Every row comes from one small tree of marks. The marks that hang from a mark follow it in brackets, in alphabetical order. Every link used is in the known rows. Which tree was each row made from?
Known rows:
H(U(E P)): [ 13 -29 -44 -26  39 -62  20   7 -51  45 -15  16   4  22 -32  20  -5  -3
 -22   2  54 -16  15]
E(V): [-15  -2  -5  25  -5 -30 -44 -12  -8  -6 -14   5  36 -30  33 -19 -26  14
  23  17  10  22  37]
T(Y): [-15   4 -15  20 -11 -28  -4   8   9   6  58 -11  39  12   7 -35  -8 -16
  30 -21  24  17  30]
V(P(U(E))): [ 26 -27  16   6  -3 -22  22  -5  29  -9 -26  28 -41  24   4   6  24  -3
 -14 -23 -16 -22   2]
U(E H): [  8 -42 -33 -33  27 -29  14  24 -30 -14 -16 -10  41   3 -19   7  -3 -26
  -7  -6 -15  31   8]
P(U(E) V): [  3 -25 -33   3 -10  -2  16  -9  25 -42 -22 -11  -6  26   3  26  23   9
 -15  15  13  20 -31]
U(E N P): [-18 -15 -48 -35  20 -70 -29  21   8  43 -54  28   7  -4 -60 -29   2   1
 -39 -20  16 -21  16]
P(U(E H) V): [ 12 -44 -37 -41   3   8  31   7  10 -61 -22 -28  -2  14 -10  23  13 -23
 -26   8 -24  48 -30]
V(P): [ -2 -10  28  26   2   1 -24  23  12  14  -8  26  -2  11  19 -21 -22 -10
  26 -24  -4  -6  21]
V(P(U(H))): [ 17 -27  23 -15   9   5  14  21  29 -32 -17   7 -39   0  11 -24 -16 -35
  -2 -31 -49   8  16]
E(V(P(U(N)))): [-22  12  44  -1 -12 -21 -44 -29  62   1 -43  32 -48 -44  17 -45 -12   3
 -17 -22 -27  -3  35]
E(V(P)): [ -2 -15  46  25  -8 -17 -42  -4   7   3 -12  29  -2 -23  44 -18 -30   3
  14  -5  -7  11  37]
P(V): [-25  -8 -21  22  -7  15 -26  19   7 -20  -9 -13  36  12  21  -6 -20   1
  29   6  23  33  -7]
E(V(P(U))): [ 11  -7  44  22 -21 -15 -19 -22  36 -21 -18  28 -43 -24  46 -15 -10   6
  -3  -6 -21  -2  31]
H(U(N)): [-48  31 -15 -21  44 -14 -22  -9 -13  49 -22   5  22 -14 -26 -26 -28  -4
  22  -8  33  13  23]
H(L(T(Y)) U): [ -6 -14 -26 -19   4 -14  -5 -18 -33  75  73 -20  27   2  45  -9   0   3
  51 -46  70  25  28]
L(H T): [-25 -11 -29 -12 -40   6 -35  26 -33  21   5 -21  34  -1   9 -25  10  32
  22 -40  10  21  23]
Y(T): [-22  13 -56  35  -8  -8 -13  -6  -6   7  -7  -1  42   0   3  -5 -41  12
  22 -18  25 -24   1]
E(V(P(U(H)))): [ 18 -28  41 -19  -5  -8  -2  -8  23 -41 -18   9 -40 -33  32 -19 -21 -23
 -15 -10 -52  26  33]
U(E N): [-32  -2 -27 -22  16 -43 -28  -1  10  28 -43  11  33  -5 -41 -17   8   1
 -10 -13   4   3   7]
H(U(E(V(P)) N)): [-11 -15  36 -42  35 -35 -14 -39 -12  56 -32  33 -17 -30 -10  11 -12  -8
 -32  -4  12  13  25]
L(H(U) T): [-22  -6 -25 -32 -12  10  -8   6 -71  48  19 -25  27   2   3  -4   1  25
  22 -28  38  26  22]
V(P(U(E H N))): [  3 -26  15 -65  18 -20  13   3  43 -11 -47  16 -43 -10 -37 -16   8 -40
 -49 -40 -59   7   5]
L(H(U)): [-23  -7 -21 -16  14  -3  17  10 -56  49  20  -7  14  11 -15 -10  -5  -8
  23  14  17  37  34]
U(N P): [-36   9 -36 -13  12 -57 -51  28  22  40 -46  24   9 -15 -41 -59 -28   0
 -11 -24  13 -21  31]
N(U(P)): [-14 -44 -52  32 -26 -41 -44  39 -17  18 -50  30  15   7 -39 -27 -35 -24
   1 -13  10 -25  18]
P(U V): [-13   1 -21  23 -17  18  -6   4  36 -46 -12 -12  -8  12  22  -8  -2   6
  19   9  10  22 -17]

Write each row's tree:
[  0 -63 -52 -28  20 -14 -21  53   2  18 -14   7   0   3  19 -17 -33 -42
   7   5  -7  53  10]  U(H(L) P(V))
[ -4 -38 -41 -27   4   3 -42  25 -24  24  -9 -17  39 -22  39 -18 -16  -4
  45 -46  -3  35  20]  U(H(L(T)))
[ 16 -37 -28  -6  -4 -84 -24  -3 -20  15 -31  28  13 -18  -7   4  -3  14
 -38  13  25  -5  31]  U(E(V) P)
[ 18 -94  17 -19 -18 -17 -17   3 -27 -11 -52  29   3 -29 -13  21 -26 -58
 -31 -10 -57  32  11]  N(U(E(V(P)) H))
[  8 -25 -44 -27  -1 -47 -13   3 -31  90  59  -3   3   4  25 -20  -8  -3
  20 -52  83   1  37]  H(L(T(Y)) U(P))
[ 16 -66 -48 -52  15 -27   7  43 -18 -23 -24  -9  13  15 -29  13 -11 -29
 -44   3   0  38 -12]  U(E H P(V))
[-43  18 -19  -4  -9  11 -30  -4  62 -24 -38  -9 -11  -5 -10 -34  -3   4
   4  -2  -2  21 -11]  P(U(N) V)
[-43   6 -28 -17  55 -21 -26 -12  -8  95 -20  19  10 -18  -2 -31 -18 -16
  38   2  27  28  33]  H(L U(N))
[ 10 -17 -17   5 -15 -48   3 -42   9 -28 -27   8  -6 -18  17  12  23  17
 -19  21   0   6  17]  P(U(E(V)))
[ -2 -40  33 -67  18 -32 -28  -7  11  10 -41  22  -5 -47 -17 -10 -19 -30
 -45 -17 -47  39  26]  U(E(V(P)) H N)
[   6 -100  -48  -15   -9  -41  -24   -6  -39   20  -46   19   29  -41
    0   20  -15  -57    0   21  -46   56   23]  N(U(E(V) H(L)))
[ 17 -49 -56 -22  49 -69  17   6 -45  90 -16  35  -9  16  -6  20   3 -16
  -1  12  50   0  25]  H(L U(E P))
[ -8 -73 -48 -21 -45  -3 -34  20 -24  31  32 -21  41 -19   9 -23 -17 -59
  35 -65 -10  39  18]  N(U(H(L(T(Y)))))
[-40  -4 -33 -20   3 -21 -56  34  30  16 -42   8   7  -6 -31 -45 -29   2
 -15  -9  21   9   1]  U(N P(V))
[ -7  -7  18 -21   3 -25  -5 -11  57  11 -52  29 -50   0 -28 -16  23  -7
 -33 -34 -27 -20   3]  V(P(U(E N)))
[-25  15  29   0  -2  -3 -28  -1  67  10 -43  28 -47  -9  -9 -50  -5  -7
  -4 -40 -24 -20  16]  V(P(U(N)))
[  0 -39 -33 -35 -12 -11 -19  17  -8  30  59 -33  38 -13  38 -28  -7 -27
  36 -62   6  44  30]  U(H(L(T(Y))))
[-16  -4  27 -40  14   2 -11  16  55 -15 -40  12 -45 -20 -19 -50 -17 -38
 -18 -45 -59   7  19]  V(P(U(H N)))
[ -9 -21 -36 -32  17 -39  16  27 -54  64  12   8  -8  15 -37 -20 -10  -5
  -5   7  30  17  42]  L(H(U(P)))
[ 34 -48  12 -36  15 -13  37   8  15 -30 -22   9 -39  12  -6   7  10 -38
 -32 -27 -49   5   4]  V(P(U(E H)))
[-19 -54 -50  26 -39  -9 -49  43  -8  -3 -50  17  16  12 -25 -10 -39 -24
   0  -2  11   5 -14]  N(U(P(V)))
[ 18 -33 -38 -35  12 -28  35   6  -1 -38 -24  -9  -3   6 -20   9  15 -22
 -22  -4 -29  19   2]  P(U(E H))
[-14 -13 -35  -7  19  -2 -26 -12 -48  72   6  -5  29  -6  47   2 -12  20
  56 -30  59  15  16]  H(L(T) U)
